Every row comes from one small tree of marks. The marks that hang from a mark follow it in brackets, in alphabetical order. Every link used is in the known rows. Which tree was each row made from?
(in the rows, 128 means zero)
Known rows:
koza[ketonek serog]: [136 124 126 130 145 130 111 126 110 154 120 125 122 121 177 122  99 138
 143 149 170]
pifofor[koza[ketonek[nutu vali] serog]]: [120 129 102  89 179 139  93 144 104 151 119 116 121  87 200 137  69 146
 132 122 175]
lepez[sanabad[vali[ketonek[koza[pifofor] nutu[vusa]]]]]: [ 75 180  80  94 168 136 118 127 150 202 129 117 148  60 146 112 128 133
 139  59  78]
pifofor[koza[ketonek[nutu[vusa] vali[sanabad[lepez]]] serog]]: [126 165  71  73 175 119  68 143 106 190 124 132 149 107 200 152  92 140
 134  92 122]
vupu[sanabad[vali[ketonek]]]: [127 145 116 116 110 128 164 129 126 144 122  89 145 111  96 118 153  80
 144 118  95]
vali[ketonek[koza[serog] nutu] sanabad[lepez]]: [110 182 100 145 165 143  62 126 109 218  98 137 144 154 199 121 121 126
 131  85  73]
pifofor[koza]: [129 116 120  96 154 138 143 126 125 140 122 124 130 123 143 129 121 150
 118 140 147]
zubav[vupu[sanabad]]: [152 120 130 158 113 138 161 147 108 110 153 118 134 118  99 103 180  93
 142 143 131]
zubav[vupu[sanabad[lepez vali[ketonek[nutu[vusa]]]]]]: [137 192  97 136 103 126 135 142 121 164 111 120 138  95  99 110 186  65
 148  97  74]
sasa[sanabad]: [118 110 126 122 111 109 127 124 112 124 109 115 123 133 122 142 135 134
 139 116 129]
vusa[nutu]: [122 141 120 134 117 124 113 134 122 141 145 133 121 118 142 134 131 120
 137 110  98]
vali[ketonek[koza nutu[vusa]] sanabad[lepez]]: [104 201  90 134 141 126  56 133 130 209 112 137 147 125 165 121 138 119
 120  49  46]
pifofor[koza[ketonek[nutu vali[sanabad]] serog]]: [121 128  89  83 184 133  80 148  96 169 135 111 141 104 204 144  84 146
 145 103 154]
ketonek[koza[pifofor serog] nutu[vusa] vali[sanabad[lepez]]]: [ 93 176  68 117 191 135  45 127 127 194 142 147 165 126 195 154 110 137
 120  77  90]
vupu[sanabad]: [138 122 125 128 113 132 154 133 117 123 149 129 140 121 107 124 153 103
 134 132 116]
ketonek[koza[pifofor] nutu[vusa] vali[sanabad[lepez]]]: [ 87 173  68 106 174 136  51 135 139 181 149 133 168 114 156 145 120 128
 115  49  70]
vupu[sanabad[lepez vali[ketonek[koza[serog]]]]]: [114 166 100 128 132 153 138 115 126 184 106 108 155 142 134 115 144  84
 125 121  81]
zubav[vupu[sanabad[lepez vali[ketonek[koza nutu[vusa]]]]]]: [114 195  90 146 114 144 119 140 129 174 119 116 140  93 104  98 187  69
 129  75  65]
sasa[sanabad[lepez vali[ketonek[koza]]]]: [ 89 154 101 112 110 128 119 115 134 174  68  81 140 140 110 125 138 107
 123  80  74]
lepez[sanabad[vali[ketonek[koza nutu[vusa]]]]]: [ 83 191  86 104 138 124 117 139 146 184 128 121 135  63 134 113 138 116
 133  47  59]
sanabad[vali[ketonek]]: [116 152 117 116 123 124 138 125 137 151 100  91 134 119 117 120 129 106
 138 114 106]

Which tree is each row?
[108 163 113 115 128 128 118 129 130 161  97 108 122 101 131 126 126 107
 145  91 103] | sanabad[vali[ketonek[nutu]]]
[ 89 194  80 118 176 146  79 101 140 223  91 138 144 111 185 131 116 131
 126  99 101] | sanabad[lepez vali[ketonek[koza[pifofor serog] nutu[vusa]]]]
[106 165 103  93 132 124 147 143 131 169 111 111 134  81 123 117 128 110
 158  77  76] | lepez[sanabad[vali[ketonek[nutu]]]]
[112 130 103 112 184 141  77 135 111 158 128 116 131  89 195 137  69 143
 148 122 174] | koza[ketonek[nutu vali] pifofor serog]
[ 96 128 104 134 193 154  89 123 132 145 140 113 147 124 180 134  92 144
 112 126 148] | ketonek[koza[pifofor serog] vali]
[ 81 183  80 104 187 136 110 118 136 215 125 132 145  73 186 121 118 141
 145  86  98] | lepez[sanabad[vali[ketonek[koza[pifofor serog] nutu[vusa]]]]]
[ 98 187  74 125 161 126  45 137 124 177 140 150 154 130 182 154 118 120
 115  63  71] | ketonek[koza[serog] nutu[vusa] vali[sanabad[lepez]]]
[108 155 113 144 147 135  90 135 125 176 123  96 148 140 156 106 136 126
 125  83  81] | vali[ketonek[koza] sanabad]
[109 154  89 128 161 140  77 136 124 161 136 118 163 164 166 141 115 118
 113  95  82] | ketonek[koza[serog] vali[sanabad[lepez]]]
[119 146 105 119 175 128  79 115 112 186 128 152 124  85 206 135  95 157
 151 131 177] | koza[ketonek[nutu[vusa]] pifofor serog]
[114 178 104 107 121 133 117 125 135 178  79 116 133 119 123 127 126  98
 138  90  79] | sanabad[lepez vali[ketonek[nutu]]]
[125 115  95  73 163 128 108 153 116 145 141  77 154 108 153 130  98 137
 132  99 137] | pifofor[koza[ketonek[vali[sanabad]]]]
[102 182  93 100 101  95 103 119 125 180  68 117 127 109 121 150 139 105
 145  68  72] | sasa[sanabad[lepez vali[ketonek[nutu[vusa]]]]]
[ 87 171  97 131 143 128  64 143 141 127 148 134 126  81 146 138 114 121
 103  58  97] | ketonek[koza nutu[vusa] vali]
[122 166 109 108 117 129 136 122 141 168  81  99 142 137 110 121 130  97
 132 113  83] | sanabad[lepez vali[ketonek]]
[118 171 104 144 160 140  81 123 117 207 101 120 154 172 188 116 125 125
 124 106  76] | vali[ketonek[koza[serog]] sanabad[lepez]]
[ 95 163  85 115 147 143  64 148 130 160 137 122 156 133 139 137 123 110
 114  46  60] | ketonek[koza nutu vali[sanabad[lepez]]]
[102 191 111 160 161 129  62 122 121 186 110 149 115 104 208 122 113 137
 119  94 110] | vali[ketonek[koza[serog] nutu[vusa]]]
[123 116 107  80 157 136 117 149 125 128 127  83 134  92 145 124  83 138
 122 116 159] | pifofor[koza[ketonek[vali]]]
[ 97 156 114 151 195 158  74 114 118 200 103 132 128 115 215 115  99 153
 129 116 138] | vali[ketonek[koza[pifofor serog] nutu]]
[123 154  97 148 161 171 145 119 120 191 110  95 161 136 139  93 164  92
 139 145 114] | zubav[vupu[sanabad[lepez vali[ketonek[koza[pifofor serog]]]]]]
